Each row was made from one small tree. The marks that hang from a mark follow it in brackets, in alphabetical order. Every link used is in the known rows. Write each row's tree.
Known rows:
M[D[B[J U Y]]]: [ 19   1   2  22 -10   3  11   4  -1 -15  -1  12  19  -8 -31   9   1 -10
 -36 -26 -26 -25]
T[P]: [-20   4   9  -8   1   7  -3  -1  11  -7   2  -2  11  -2  -6   9 -10  -1
  -9  -9 -13  16]
T[M P Y[B]]: [-39   0  38  -3  -3 -10   4  -6  21 -22  11 -10  -1  17 -23  31  -2  -4
  -9  34 -10  23]
D[B[J U Y]]: [ 13  -3  11  17   1  -5  11   8  -7   4   4  13  16  -9 -34   9   2   4
 -34 -37 -34 -16]
S[T[Y]]: [-15   5   4 -23   9 -11  -3   1 -17 -10   6   2   0   7 -22  29   2 -10
  10   9  14  -1]
T[Y]: [ -6   8   9 -20   0  -6  -1  -6  -8 -10  11   6 -10   3  -5  19   8  -2
  -4  13   2 -11]
T[M[D[B]] P]: [  0  11   9  28  -9   3  12 -14  18 -36   2   6  31  13 -21  18   0  -4
 -31 -14  -6  38]
M[D[B]]: [ 19  12 -11  16 -10   6  13 -15   7 -24   2   8  17   9  -1   4   6 -12
 -16 -11   6   8]
D[B[J U Y[T]]]: [  6  -5   9   4   0  -2   6   4 -12   9  16   7  18  -6 -49  17   8  -4
 -30 -40 -39  -6]
S[T[M]]: [-11  -7   7  15   9 -14   0   4 -10  -6  -7  -2  12   7 -31  16  -2   2
   9   2  12  25]
Y[B[J U] T[M]]: [-18 -11  33  23 -11 -16  -7   8  16  10  -3 -30 -17  -9 -44  13   1 -19
  -8  19 -29  14]
S[T[Y[B[J]]]]: [-35   0  16 -14  -6 -12  -3   7  -2  -3  -9 -12  -9  14 -32  30 -11 -22
   9  25 -10  -7]
Y[B[J] T]: [-27  -6   9  -2 -17   0  -2   3   9  12  -5 -19  -6  10 -25   7  -6 -18
   4  13 -31   5]
D[B[U]]: [ 22   7   7  19   7  -9   2  -1   8  -1   8  -1   1 -13 -10   5   7  -5
 -20 -20  -2  11]
T[M[D] P]: [-15   3  14  15 -10   6   2  -7  16 -31  -3  -4  18   4 -16  13  -7  -6
 -16   8  -3  22]
D[B[U Y[T[M]]]]: [ 10  -9  16  21  10 -13  13  -5  -9  -3  27   8  25  -1 -51  23  21   6
 -25 -25 -15  16]
D[B]: [ 12   7  -3  12   1  -2  11  -9  -1  -6   6   9  13   9  -5   7   7   4
 -14 -20  -3  17]
K[J]: [ -5  -8  -1 -14  -7   4   1   4   7   7  10 -10 -23   4 -10  -1 -13   1
  16   3  -6  10]
B[J Y[T[M P]]]: [-38 -13  23  -5  -9   6   5   3  -9  -3   8   4  33   8 -58  28  -4   7
 -24 -23 -48  16]

Write each row's tree:
[-33   4  30   2 -15  -3   5 -14  28 -41   7 -12   4  17 -19  29  -3 -19
 -11  46  -3  13]	T[M[D] P Y[B]]
[-25   1  22 -10 -15  -6   1   1   5  -3  -4  -9 -20  10 -15  19  -3 -15
  -6  28 -23 -15]	T[Y[B[J]]]
[-29  -5  23   1   6 -23   3   0   3 -16   4 -11   0  21 -35  34   2 -11
  14  41  14  16]	S[T[M Y[B]]]
[-19 -15  15   3  -8  -2   7   4 -21   3   7   6  20  10 -51  18   6   8
 -15 -11 -35   0]	B[J Y[T[M]]]
[-19  -3  30   5  -4 -16   9  -7  10 -16   9  -8 -12  18 -16  24  10  -3
  -1  43   2   8]	T[M Y[B]]
[-42  -6  15 -13  -6   6  -3  -6  25   1  12 -22   9  10 -19  14  -8 -19
   4  13 -20  27]	Y[B T[P]]
[-21  -3  23  -8  12 -21 -10   8  12  -5   7 -21 -18  -6 -26  26  -3 -25
  12  33  11  -7]	S[T[Y[B[U]]]]
[ -2 -17  21  10   9 -11   0   4 -11   3  22  -2  12 -10 -47  17  15   4
 -11  -4 -13   0]	B[U Y[T[M]]]
[-16   2  31  -4  -8 -14  -7   8  13   1  -3 -19 -33 -13 -21  18  -5 -24
 -10  27 -22 -23]	T[Y[B[J U]]]
[ 20   8   1  34 -10  -3  17 -15   6 -31   1   8  22  15 -15  10  11  -3
 -22  -4   7  22]	T[M[D[B]]]
[-21   2  12   4 -14   8  -3 -12  13 -25   7  -9  22   6 -31  20  -1 -14
 -13   4  -9  34]	Y[T[M[D] P]]
[-28  -3  21  -3  -2   0  -2  -7   6  -6  12  -9  18   6 -35  23   1  -1
  -9  -5 -17  44]	Y[T[M P]]
[-25  -3  33   6 -14 -16   5   0   7 -11  -6  -8 -16  15 -28  26   0  -5
 -11  35 -21   0]	T[M Y[B[J]]]
[ 14  14  10  15 -10 -10  16 -22  -1 -41  11  13  10  19 -20  29  19  -8
 -26   7  10  14]	T[M[D[B]] Y]
[-31   0  48   4   1 -18  -4  -1  30 -17  13 -20 -13  -5 -29  30  -1 -15
 -14  35 -11  16]	T[M P Y[B[U]]]
[ 27   0  -1  21   1   1  12  -4   5 -20  14  12  24  -6 -19   6   9  -9
 -27 -19  -3 -20]	M[D[B[U Y]]]
[-28  -8  22 -16  -3   7  -8  12  -2  10  13  -6  16 -20 -51  20  -9  -9
 -24 -30 -48  -7]	B[J U Y[T[P]]]
[ -7 -16  25  11  -2  -9  -3  10 -13   8   8  -3   8 -13 -59  18   7   1
 -22 -15 -35  -7]	B[J U Y[T[M]]]
[ -3   1  34  18  -8 -17  -2  -6  26 -30   6 -18 -20  -4 -19  20   7 -26
  -9  53  10 -10]	T[M[D] Y[B[U]]]
[ -7 -12  13  -6  -3   0  -5  13 -12  15  10  -2   5 -18 -45  12   1  -6
 -17 -19 -37 -23]	B[J U Y[T]]
[-10   9   4  24   0  -2  10  -9  10 -36  -4   3  42  16 -38  29  -7 -12
 -15 -18   6  49]	S[T[M[D[B]] P]]
[-40   4  26 -20  -4  -1   1  -7  22 -15  12 -11  -5  11 -10  25  -6 -13
  -4  27 -12   8]	T[P Y[B]]
